Each row was made from one path, in order. Every step used is in the known rows, and no mark comes twice. Write each row's path.
In the rows, 100 means zero.
Known rows
refek, larob, tonek, namaf: [98,53,67,83,100,78,90,109,89,72,111,127,123,115,142,116,85,99,88,91,97,115,91,106,119,91,105,106,111,63,84,66,105,105,98,102,95,76]
kelot, sosat, namaf: [102,111,107,83,108,120,96,75,105,92,67,94,89,54,51,101,78,111,97,138,106,105,98,89,103,115,123,88,156,125,129,128,94,82,69,100,109,119]
dureso, vodu, torip, namaf, tonek: [102,77,131,110,133,118,96,88,119,89,87,81,90,90,91,105,114,79,121,95,104,112,90,105,109,115,97,103,111,101,115,80,102,103,139,139,111,101]
pona, larob, sosat: [100,99,109,73,80,108,99,69,64,71,113,112,101,64,98,120,59,95,90,83,98,123,117,129,99,98,113,87,84,86,117,90,82,107,83,71,110,80]
vodu, torip, namaf, sosat, larob, pona: [128,83,86,100,107,129,82,85,105,112,101,104,97,108,43,101,100,70,102,91,66,124,92,83,131,90,60,109,130,94,127,104,79,88,128,111,139,66]
dureso, vodu, torip: [100,93,130,81,131,123,112,80,109,67,76,71,93,75,106,93,107,82,109,99,109,112,97,106,96,119,104,94,100,109,107,81,110,97,114,145,113,108]
kelot, sosat, larob, puzi: [84,112,80,101,112,133,105,84,112,90,82,92,69,54,35,121,58,108,82,133,90,85,64,83,131,111,139,86,140,119,147,99,87,112,80,111,96,101]
dureso, vodu, torip, namaf, tonek, kelot: [110,76,125,113,136,117,95,80,111,87,98,78,86,88,85,100,104,74,117,81,103,101,97,101,106,118,90,109,116,87,107,73,102,105,141,139,111,100]
tuseg, gofi: [84,102,89,91,109,96,101,89,114,83,76,108,127,123,93,134,76,95,140,97,100,134,91,119,92,98,91,96,101,112,98,111,73,114,88,107,67,115]
dumar, kelot, tonek, larob: [99,62,86,89,99,95,61,116,80,100,78,66,89,101,102,120,134,66,113,59,74,88,77,107,89,97,132,73,76,93,96,105,131,61,57,71,54,120]
namaf, sosat: [125,99,104,62,112,125,104,109,82,104,95,91,120,87,94,100,122,84,89,90,103,103,119,105,85,108,94,101,109,96,107,132,67,99,114,89,133,88]
tuseg, gofi, puzi: [100,78,96,80,110,100,101,82,103,83,74,121,125,127,78,129,102,89,134,126,103,145,76,95,95,123,101,82,99,114,109,97,64,106,90,122,69,116]
torip, vodu: [109,130,62,120,135,82,66,92,82,70,97,108,69,126,89,96,108,100,89,86,83,88,89,84,95,123,112,99,90,102,88,80,121,101,123,67,112,103]
vodu, torip: [108,96,95,88,103,121,82,69,111,89,98,86,105,88,88,111,103,69,108,97,75,133,86,92,122,94,66,101,98,116,107,109,100,77,112,120,126,83]
sosat, larob: [94,106,86,122,86,103,123,95,101,109,99,112,83,100,60,71,77,114,81,96,86,65,84,100,133,100,112,91,114,113,123,84,97,110,86,91,91,83]
refek, larob, tonek: [110,59,65,89,101,90,89,105,80,60,110,117,119,114,151,108,96,107,87,92,110,108,97,110,105,94,104,95,114,55,83,83,107,98,98,115,86,66]
dumar, kelot, tonek: [114,67,90,102,108,105,71,118,89,96,92,58,84,97,112,117,133,67,112,70,69,82,82,115,86,97,136,74,92,100,88,91,118,57,65,87,46,117]
dumar, kelot: [114,90,98,101,103,102,63,103,91,83,87,74,98,113,110,112,125,77,112,76,83,80,92,99,88,97,121,82,95,107,103,77,112,95,77,109,67,116]
kelot, sosat: [88,106,96,92,108,134,84,87,110,91,75,92,77,69,72,124,74,107,105,132,93,108,86,93,98,100,118,88,137,116,125,109,89,100,99,108,114,121]
kelot, tonek, larob, refek: [84,62,80,109,86,87,112,123,78,132,88,87,88,96,83,103,123,76,88,76,89,106,70,112,102,93,107,68,79,85,107,130,133,46,73,44,92,120]
tonek, larob, pona: [78,78,77,67,93,70,81,91,83,115,86,116,83,127,66,86,92,107,102,103,120,126,108,80,82,107,88,81,87,85,115,118,130,110,66,66,119,116]
tonek, namaf, puve: [77,104,96,78,112,60,78,92,117,111,132,106,101,98,85,120,81,70,101,122,81,92,81,94,130,96,109,126,84,138,122,58,97,110,114,50,124,134]
gofi, puzi: [122,66,110,84,99,107,100,88,83,98,96,118,96,108,79,94,135,90,89,141,106,116,79,63,103,136,117,79,99,103,114,77,86,90,105,121,104,101]
puzi, gofi: [131,100,119,71,90,117,93,108,74,117,89,107,76,110,113,96,116,72,108,98,118,106,87,94,98,128,99,115,109,129,108,102,91,80,105,134,109,116]
dureso, vodu, torip, namaf: [104,88,130,99,128,122,106,93,111,77,76,84,94,87,91,102,108,80,114,91,101,108,92,98,107,109,99,108,110,93,114,74,105,102,130,144,113,101]
tonek, namaf, sosat: [93,86,105,63,108,96,103,112,106,125,102,113,127,91,81,116,94,72,95,93,75,115,104,92,120,101,98,119,102,112,106,86,77,112,112,66,140,109]
dureso, vodu, torip, namaf, sosat, larob: [110,90,128,94,127,132,115,93,106,80,73,83,94,84,75,91,107,80,103,86,98,97,93,99,114,113,101,105,117,95,125,79,94,104,131,138,122,90]
dumar, kelot, tonek, namaf: [103,59,93,96,108,95,72,122,97,109,94,68,89,95,105,126,122,58,112,69,55,88,78,109,102,94,137,82,90,108,88,74,118,62,66,73,54,125]
larob, sosat, namaf, tonek, kelot: [120,76,100,87,99,91,84,57,109,110,126,107,74,48,72,87,69,83,130,101,112,118,134,116,114,130,91,102,135,113,92,99,104,90,64,68,95,105]
dureso, vodu: [94,96,134,89,129,107,125,103,103,73,80,79,90,84,114,86,106,103,104,102,127,90,107,110,80,122,127,93,102,97,103,75,110,113,106,131,95,118]
tonek, kelot, sosat: [113,104,79,105,117,119,87,66,89,87,113,87,72,74,62,102,52,90,91,82,93,83,108,88,85,108,100,111,139,72,92,88,92,111,106,102,112,114]
refek, larob, pona: [126,59,82,102,101,82,85,98,89,81,139,111,100,124,141,78,86,117,103,109,132,141,100,119,75,91,99,84,119,73,90,76,98,83,84,117,90,79]
namaf, sosat, larob, refek: [126,105,92,103,93,125,134,110,75,117,96,101,109,98,62,70,114,87,64,90,95,75,103,105,109,99,93,74,122,107,140,107,73,102,105,81,137,90]
kelot, tonek: [98,67,91,101,107,103,113,121,95,119,109,76,80,75,102,107,110,86,99,89,81,103,87,123,98,103,121,88,96,89,78,121,107,44,85,70,69,101]
pona, larob, tonek: [90,95,84,69,98,98,117,85,40,64,95,114,116,95,94,123,81,106,50,87,93,88,126,109,98,106,116,82,90,61,111,99,88,120,97,82,104,69]
namaf, torip, vodu: [105,138,38,115,123,96,70,71,80,76,112,69,70,120,114,86,126,111,78,98,100,98,109,118,97,122,124,111,109,148,99,79,84,118,140,82,116,88]
vodu, dureso: [76,98,112,87,99,98,144,106,76,108,95,101,86,95,121,95,96,111,96,118,131,114,127,128,111,81,121,110,99,91,118,109,64,111,100,107,122,109]
sosat, namaf, torip: [117,119,92,87,98,86,114,69,84,98,99,80,111,80,85,61,120,115,79,114,127,100,129,113,105,130,119,109,138,147,111,122,85,87,74,92,98,86]

Write each row's path
[118,72,89,134,111,112,57,70,116,122,122,99,97,107,60,124,103,61,119,77,67,121,84,86,136,92,51,120,120,91,110,99,90,89,150,112,122,75] => vodu, torip, namaf, tonek, kelot
[93,135,44,108,122,95,93,75,68,79,111,70,63,118,126,84,125,117,75,108,115,104,121,133,102,113,135,116,108,142,108,84,67,123,140,84,126,95] => namaf, torip, vodu, dureso
[64,87,35,67,127,78,112,96,78,89,89,110,78,116,97,116,94,98,64,114,76,89,134,97,137,115,120,114,118,103,92,63,94,144,117,76,122,103] => larob, tonek, namaf, torip, vodu, dureso
[124,90,92,104,101,132,81,86,105,108,92,102,110,99,51,111,106,65,102,80,60,117,80,83,141,87,61,117,123,96,130,110,78,87,136,111,138,63] => vodu, torip, namaf, sosat, larob
[131,76,97,81,88,80,69,75,95,63,135,111,108,72,140,92,80,92,118,104,133,132,91,130,107,98,109,107,115,96,101,82,102,71,68,89,92,83] => refek, larob, sosat, namaf, puve
[74,62,93,116,101,75,56,88,107,145,113,107,99,112,86,114,122,95,122,96,115,112,89,105,106,115,87,85,83,115,117,131,106,110,116,61,107,106] => namaf, tonek, larob
[113,87,132,86,133,131,108,94,106,78,74,79,100,84,89,102,115,74,110,88,102,110,97,100,102,114,97,108,114,91,117,86,95,102,135,140,124,96] => dureso, vodu, torip, namaf, sosat
[124,123,62,105,128,106,82,47,76,75,112,79,66,73,50,82,64,96,79,84,100,79,121,88,87,129,112,115,155,96,94,92,92,105,100,89,114,109] => tonek, kelot, sosat, namaf, torip, vodu
[114,74,87,131,112,124,51,65,121,117,115,97,89,96,50,131,94,63,121,87,65,125,79,85,134,93,58,116,132,96,119,102,87,89,150,115,128,82] => vodu, torip, namaf, tonek, kelot, sosat
[85,88,87,52,103,96,119,90,44,77,96,121,127,91,86,131,76,92,48,83,80,94,127,105,108,105,115,89,92,68,116,93,74,126,103,66,125,72] => pona, larob, tonek, namaf, sosat
[102,68,89,91,113,86,60,113,96,102,109,60,84,94,104,127,123,53,112,81,61,78,74,113,103,95,140,87,85,118,97,72,117,62,72,64,58,133] => dumar, kelot, tonek, namaf, puve
[124,85,108,115,115,71,97,65,94,126,128,99,105,81,61,69,104,98,98,96,125,89,126,101,102,138,95,99,136,112,96,125,98,81,82,78,89,95] => sosat, namaf, tonek, kelot
[127,94,87,73,109,121,122,102,81,113,106,100,89,97,57,62,97,101,76,104,101,90,124,105,93,114,99,82,131,103,122,112,66,106,94,83,126,82] => namaf, sosat, larob, pona
[104,56,80,84,105,91,62,114,79,104,85,65,76,110,94,110,128,71,112,69,79,95,88,105,79,100,130,65,86,92,95,100,131,61,49,71,54,124] => dumar, kelot, tonek, larob, pona
[91,86,75,92,107,119,66,94,99,82,64,85,74,92,63,123,89,82,100,98,57,65,80,84,119,97,139,73,132,119,127,60,108,112,69,100,78,127] => dumar, kelot, sosat, larob, tonek, namaf
[76,87,85,65,98,88,118,88,50,74,97,124,120,95,87,130,70,98,52,86,79,94,120,102,113,103,117,90,88,70,112,82,86,126,98,70,113,78] => pona, larob, tonek, namaf
[123,109,87,99,117,108,95,58,84,88,107,90,79,64,46,87,55,92,87,86,102,81,119,84,88,120,103,112,152,78,95,102,94,99,85,99,108,112] => tonek, kelot, sosat, namaf
[113,86,103,100,114,113,49,82,100,90,76,70,87,82,76,116,117,84,118,106,89,85,91,96,92,112,134,69,135,133,125,100,103,83,64,104,73,128] => dumar, kelot, sosat, namaf, tonek
[79,112,59,101,115,76,79,86,105,106,114,98,91,113,95,106,96,91,86,99,72,110,96,100,128,110,118,126,100,149,101,49,89,125,129,61,127,109] => tonek, namaf, torip, vodu
[103,84,50,69,127,103,109,75,71,73,86,102,74,83,56,105,66,95,68,97,87,63,141,75,104,128,102,99,155,56,82,96,108,122,87,99,101,101] => larob, tonek, kelot, sosat, namaf
[111,67,91,164,113,100,60,98,111,142,128,114,83,118,50,124,92,90,119,82,87,87,91,93,119,96,86,123,144,69,114,89,82,116,153,89,100,93] => torip, namaf, tonek, kelot, sosat
[112,133,78,92,116,78,112,66,68,87,95,83,91,91,88,58,123,118,70,113,130,98,133,115,106,133,132,111,132,146,112,116,83,91,86,79,110,92] => sosat, namaf, torip, vodu, dureso
[103,109,81,157,73,99,144,104,91,120,101,114,86,115,52,58,90,103,66,97,88,58,77,100,137,87,99,62,120,118,147,66,108,104,90,90,106,103] => sosat, larob, refek
[84,96,91,50,97,83,86,102,73,106,73,107,103,99,72,129,113,71,92,85,127,115,64,63,113,131,112,112,65,94,130,131,121,108,70,99,105,104] => tonek, larob, puzi, gofi
[77,96,82,60,105,80,108,81,49,69,111,117,115,94,86,132,72,90,51,96,85,84,116,105,113,103,120,95,84,81,123,79,85,125,105,59,116,86] => pona, larob, tonek, namaf, puve
[90,100,77,103,106,129,100,79,109,101,87,100,49,77,33,89,48,124,92,145,91,95,92,92,107,104,123,69,158,122,138,90,89,106,79,100,108,115] => kelot, sosat, larob, pona
[92,93,103,109,102,107,84,74,103,118,74,99,90,69,40,103,96,103,99,138,115,109,89,92,106,119,110,66,150,135,148,136,103,84,78,79,119,131] => kelot, sosat, namaf, tonek, larob, refek
[103,66,102,161,103,91,66,114,117,148,121,122,96,130,69,124,115,95,123,92,91,96,85,98,126,93,86,118,124,83,117,96,86,112,150,87,94,87] => torip, namaf, tonek
[104,64,84,107,94,94,71,120,76,105,78,66,90,110,98,113,142,60,105,60,75,85,73,108,89,91,126,59,80,95,109,96,138,59,58,70,63,129] => dumar, kelot, tonek, larob, refek
[98,82,44,74,127,110,103,80,74,72,91,102,68,89,66,116,64,93,71,96,80,65,134,77,103,120,100,100,145,51,81,88,107,131,102,104,104,104] => larob, tonek, kelot, sosat
[94,90,96,93,95,94,125,115,102,135,102,120,120,98,57,95,88,73,76,92,68,95,92,92,137,94,96,100,111,122,130,70,81,113,106,60,143,110] => tonek, namaf, sosat, larob, refek
[103,90,37,70,126,107,108,68,68,72,92,91,72,83,63,101,72,99,62,100,91,66,146,85,104,132,108,103,160,71,86,94,99,127,95,100,104,97] => larob, tonek, kelot, sosat, namaf, torip
[108,104,95,127,106,80,64,107,103,108,125,109,91,125,69,120,104,83,104,104,95,71,78,93,122,85,101,135,113,87,135,81,90,109,142,75,105,104] => torip, namaf, puve
